Each row comes from the steps of one path. Every step used is in the known rows, and no mark comes twice. Write the path behind each row, first mark first.
Known rows
potak > zasom: | -.09 |  .46 | -.18 |  .18 | -.27 | -.11 |  .09 | -.26 | -.12 | -.31 |  .41 | -.16 |  .02 |  .22 | -.07 |  .16 | -.23 | -.19 | -.02 |  .23 |  .15 |  .24 |
potak > gagenir > vebuk: | -.05 |  .47 | -.33 |  .04 | -.27 | -.09 | -.09 | -.32 | -.21 | -.40 |  .41 | -.16 | -.08 |  .04 |  .05 | -.03 |  .05 | -.26 |  .12 |  .15 |  .19 |  .35 |
beso > gagenir: | -.10 |  .45 | -.15 |  .02 | -.18 | -.20 |  .19 | -.33 | -.19 | -.25 |  .36 | -.07 | -.13 |  .04 | -.01 | -.04 | -.07 |  .05 |  .24 |  .20 |  .12 |  .23 |
vakip > gagenir > potak > zasom: | -.20 |  .52 | -.26 |  .37 | -.14 | -.12 |  .35 | -.23 | -.07 | -.14 |  .33 | -.18 |  .01 |  .17 |  .01 |  .16 | -.32 | -.31 | -.20 |  .24 |  .11 |  .33 |
zasom > beso > gagenir > vebuk: |  .00 |  .42 | -.07 | -.05 | -.18 | -.11 | -.14 | -.21 |  .11 | -.25 |  .38 | -.17 | -.03 | -.02 | -.20 |  .05 | -.18 |  .14 |  .29 |  .15 |  .09 |  .39 |
gagenir > buvin: | -.06 |  .49 | -.19 |  .24 | -.23 | -.18 |  .26 | -.22 | -.28 | -.41 |  .45 | -.07 | -.13 |  .14 | -.13 | -.01 | -.02 | -.03 |  .18 |  .23 |  .13 | -.01 |
kimim > potak > zasom: | -.15 |  .50 | -.26 |  .14 | -.34 |  .09 |  .08 | -.29 | -.32 | -.40 |  .41 | -.30 |  .03 |  .24 | -.03 |  .10 | -.25 | -.26 | -.06 |  .28 |  .19 |  .35 |
vakip > gagenir > vebuk > kimim: | -.05 |  .43 | -.16 |  .33 | -.20 | -.03 |  .13 | -.45 | -.13 | -.38 |  .35 |  .05 |  .06 |  .10 |  .00 |  .07 | -.15 | -.27 |  .20 |  .12 |  .13 |  .39 |
vebuk > zasom > beso > gagenir: |  .26 |  .25 | -.17 |  .01 | -.24 | -.23 |  .09 | -.06 |  .02 | -.09 |  .33 | -.24 |  .01 |  .11 | -.27 |  .11 | -.20 |  .11 |  .14 |  .25 |  .04 |  .27 |
gagenir > potak: | -.17 |  .55 | -.24 |  .13 | -.18 | -.16 |  .22 | -.39 | -.19 | -.31 |  .47 | -.17 | -.10 |  .08 |  .02 |  .07 | -.12 | -.05 | -.18 |  .26 |  .11 |  .43 |
gagenir > vebuk > kimim: | -.02 |  .46 | -.10 |  .13 | -.26 |  .00 | -.09 | -.56 | -.14 | -.44 |  .46 |  .01 |  .08 |  .15 | -.01 |  .08 | -.11 | -.16 |  .12 |  .14 |  .16 |  .45 |
vebuk > zasom > beso > gagenir > potak: |  .21 |  .32 | -.17 | -.02 | -.18 | -.20 |  .13 | -.11 |  .04 |  .04 |  .35 | -.28 |  .03 |  .10 | -.22 |  .13 | -.22 |  .11 | -.13 |  .29 |  .01 |  .44 |
kimim > buvin > zasom > beso: |  .14 |  .25 | -.25 | -.03 | -.30 | -.34 | -.15 | -.03 |  .17 | -.03 |  .40 | -.12 | -.16 | -.01 | -.41 | -.06 | -.14 |  .00 | -.07 |  .27 |  .13 |  .16 |
vakip > gagenir > buvin > zasom: |  .08 |  .38 | -.24 |  .38 | -.25 | -.22 |  .39 | -.09 | -.26 | -.14 |  .36 |  .00 | -.11 | -.01 | -.21 | -.10 | -.16 | -.13 |  .21 |  .22 |  .11 | -.03 |
potak > zasom > beso > gagenir: | -.03 |  .33 | -.12 |  .02 | -.18 | -.15 |  .03 | -.06 |  .14 | -.05 |  .32 | -.16 |  .02 |  .15 | -.29 |  .15 | -.34 | -.01 |  .11 |  .23 |  .07 |  .23 |
buvin > zasom > beso > gagenir > vebuk > kimim: |  .22 |  .25 | -.03 | -.13 | -.27 | -.06 | -.22 | -.33 |  .13 |  .02 |  .35 |  .05 |  .16 | -.01 | -.34 | -.03 | -.27 |  .03 |  .18 |  .16 |  .09 |  .48 |
vakip > gagenir: | -.15 |  .45 | -.30 |  .37 | -.15 | -.22 |  .40 | -.18 | -.19 | -.38 |  .36 | -.07 | -.14 |  .03 |  .00 |  .04 | -.14 | -.17 |  .17 |  .20 |  .11 |  .19 |
buvin > zasom: |  .08 |  .38 | -.23 |  .05 | -.33 | -.20 |  .12 | -.31 | -.18 | -.21 |  .48 | -.08 | -.04 | -.01 | -.09 | -.06 | -.16 | -.07 |  .01 |  .23 |  .14 |  .30 |
vebuk > kimim > beso > gagenir > potak > zasom: | -.12 |  .36 | -.11 |  .07 | -.11 | -.08 |  .08 | -.35 |  .24 |  .04 |  .32 | -.06 |  .12 |  .26 | -.16 |  .27 | -.40 | -.10 | -.23 |  .25 |  .07 |  .42 |

Write each row's path
|  .17 |  .29 | -.09 | -.16 | -.34 |  .11 | -.24 | -.35 | -.07 | -.08 |  .38 | -.09 |  .16 | -.01 | -.29 | -.09 | -.29 | -.03 |  .15 |  .19 |  .14 |  .59 | | buvin > zasom > beso > gagenir > vebuk > kimim > potak
| -.09 |  .43 | -.16 | -.02 | -.10 | -.23 |  .16 | -.18 |  .07 | -.05 |  .39 | -.15 | -.09 |  .01 | -.19 |  .06 | -.21 |  .14 | -.06 |  .26 |  .04 |  .38 | | zasom > beso > gagenir > potak
|  .12 |  .36 | -.09 |  .00 | -.28 | -.20 |  .20 | -.23 | -.24 |  .00 |  .37 |  .00 | -.08 | -.01 | -.22 | -.19 | -.09 |  .07 |  .29 |  .24 |  .11 |  .02 | | beso > gagenir > buvin > zasom
| -.10 |  .46 | -.21 |  .12 | -.19 | -.12 |  .04 | -.10 |  .14 | -.13 |  .43 | -.27 |  .05 |  .21 | -.26 |  .27 | -.40 | -.10 | -.33 |  .27 |  .07 |  .43 | | gagenir > potak > zasom > beso
| -.05 |  .39 | -.20 |  .15 | -.24 | -.13 |  .01 | -.02 |  .14 | -.25 |  .43 | -.19 |  .04 |  .21 | -.28 |  .23 | -.35 | -.10 | -.07 |  .26 |  .09 |  .24 | | potak > zasom > beso
| -.01 |  .38 | -.11 |  .11 | -.16 | -.23 |  .19 | -.02 |  .00 | -.17 |  .34 | -.07 | -.12 |  .08 | -.35 | -.01 | -.11 |  .18 |  .33 |  .23 |  .06 | -.01 | | zasom > beso > gagenir > buvin
| -.08 |  .50 | -.16 |  .09 | -.34 |  .18 | -.11 | -.57 | -.36 | -.54 |  .44 | -.12 |  .08 |  .15 |  .00 |  .02 | -.13 | -.22 |  .08 |  .19 |  .19 |  .56 | | gagenir > vebuk > kimim > potak
| -.05 |  .36 | -.16 |  .00 | -.15 | -.25 |  .10 | -.09 |  .04 | -.19 |  .36 | -.09 | -.11 |  .02 | -.25 |  .02 | -.18 |  .15 |  .21 |  .23 |  .07 |  .23 | | zasom > beso > gagenir
|  .04 |  .30 | -.01 | -.10 | -.18 | -.15 | -.33 | -.31 |  .26 | -.07 |  .27 | -.01 | -.03 |  .10 | -.32 |  .00 | -.06 | -.02 |  .19 |  .16 |  .13 |  .28 | | zasom > beso > gagenir > vebuk > kimim > buvin
|  .12 |  .22 | -.12 | -.17 | -.18 | -.30 | -.10 | -.26 |  .23 |  .33 |  .32 |  .03 | -.02 |  .02 | -.41 | -.10 | -.17 | -.01 | -.21 |  .28 |  .10 |  .36 | | vebuk > kimim > buvin > zasom > beso > gagenir > potak
|  .16 |  .20 | -.10 |  .06 | -.21 | -.19 |  .11 | -.22 |  .09 |  .03 |  .35 |  .13 |  .00 |  .07 | -.37 |  .00 | -.24 |  .07 |  .19 |  .25 |  .07 |  .05 | | vebuk > kimim > beso > gagenir > buvin > zasom
| -.14 |  .51 | -.10 |  .03 | -.17 | -.11 |  .17 | -.36 | -.09 |  .02 |  .32 | -.20 |  .03 |  .16 | -.03 |  .11 | -.26 | -.10 | -.13 |  .24 |  .11 |  .37 | | beso > gagenir > potak > zasom
|  .01 |  .41 | -.01 | -.03 | -.22 | -.03 | -.23 | -.17 |  .21 | -.12 |  .31 | -.23 |  .10 |  .13 | -.25 |  .16 | -.33 | -.02 |  .18 |  .14 |  .11 |  .37 | | potak > zasom > beso > gagenir > vebuk
| -.12 |  .37 | -.16 |  .04 | -.06 | -.18 |  .16 | -.39 |  .14 | -.09 |  .35 | -.01 | -.02 |  .12 | -.10 |  .15 | -.24 |  .04 | -.12 |  .25 |  .05 |  .44 | | vebuk > kimim > beso > gagenir > potak
|  .14 |  .29 | -.17 |  .03 | -.21 | -.24 |  .12 | -.09 |  .05 | -.02 |  .36 | -.03 | -.12 | -.03 | -.30 | -.03 | -.21 |  .17 |  .23 |  .23 |  .06 |  .00 | | kimim > beso > gagenir > buvin > zasom
|  .05 |  .28 |  .04 | -.07 | -.20 | -.09 | -.42 | -.27 |  .36 |  .07 |  .21 | -.08 |  .11 |  .24 | -.37 |  .12 | -.23 | -.16 |  .09 |  .17 |  .15 |  .28 | | potak > zasom > beso > gagenir > vebuk > kimim > buvin
|  .08 |  .31 | -.17 | -.18 | -.19 | -.35 | -.09 | -.11 |  .22 |  .29 |  .33 | -.13 | -.15 | -.08 | -.37 | -.09 | -.15 |  .08 | -.16 |  .28 |  .09 |  .30 | | kimim > buvin > zasom > beso > gagenir > potak
|  .21 |  .33 | -.08 | -.16 | -.27 | -.13 | -.23 | -.22 |  .13 | -.03 |  .39 | -.12 |  .03 | -.12 | -.29 | -.04 | -.25 |  .12 |  .23 |  .17 |  .08 |  .43 | | buvin > zasom > beso > gagenir > vebuk
|  .13 |  .27 | -.15 | -.10 | -.25 | -.24 |  .02 | -.09 |  .07 |  .02 |  .40 | -.06 | -.04 | -.08 | -.33 | -.07 | -.24 |  .15 |  .15 |  .23 |  .07 |  .29 | | buvin > zasom > beso > gagenir
| -.10 |  .37 | -.22 |  .03 | -.11 | -.22 |  .13 | -.18 |  .12 | -.26 |  .37 | -.09 | -.15 |  .01 | -.09 |  .11 | -.18 |  .15 |  .19 |  .22 |  .07 |  .24 | | kimim > beso > gagenir
|  .17 |  .25 | -.37 |  .07 | -.31 | -.28 |  .11 |  .12 | -.08 | -.03 |  .41 | -.05 | -.11 |  .01 | -.41 | -.12 | -.10 | -.11 |  .05 |  .26 |  .12 | -.03 | | potak > gagenir > buvin > zasom > beso
| -.08 |  .32 | -.24 |  .20 | -.15 | -.15 |  .10 | -.30 |  .09 | -.39 |  .46 |  .03 | -.04 |  .18 | -.16 |  .21 | -.23 | -.06 | -.02 |  .24 |  .11 |  .30 | | vebuk > kimim > beso
| -.05 |  .31 | -.14 |  .01 | -.25 |  .07 |  .02 | -.19 | -.06 | -.09 |  .31 | -.13 |  .16 |  .26 | -.30 |  .10 | -.37 | -.17 |  .02 |  .27 |  .13 |  .37 | | vebuk > kimim > potak > zasom > beso > gagenir
| -.03 |  .32 | -.07 |  .12 | -.25 |  .10 |  .08 | -.12 | -.12 | -.07 |  .30 | -.10 |  .12 |  .32 | -.43 |  .06 | -.32 | -.13 |  .12 |  .28 |  .11 |  .12 | | vebuk > kimim > potak > zasom > beso > gagenir > buvin
| -.02 |  .38 | -.01 | -.07 | -.21 | -.14 | -.25 | -.55 |  .01 | -.12 |  .26 |  .01 | -.04 |  .12 | -.10 | -.07 |  .04 | -.12 |  .23 |  .14 |  .18 |  .30 | | beso > gagenir > vebuk > kimim > buvin
|  .33 |  .33 | -.16 |  .07 | -.31 | -.05 | -.19 | -.16 |  .06 | -.32 |  .45 | -.33 |  .09 |  .13 | -.22 |  .20 | -.22 |  .00 |  .05 |  .19 |  .09 |  .46 | | gagenir > vebuk > zasom > beso
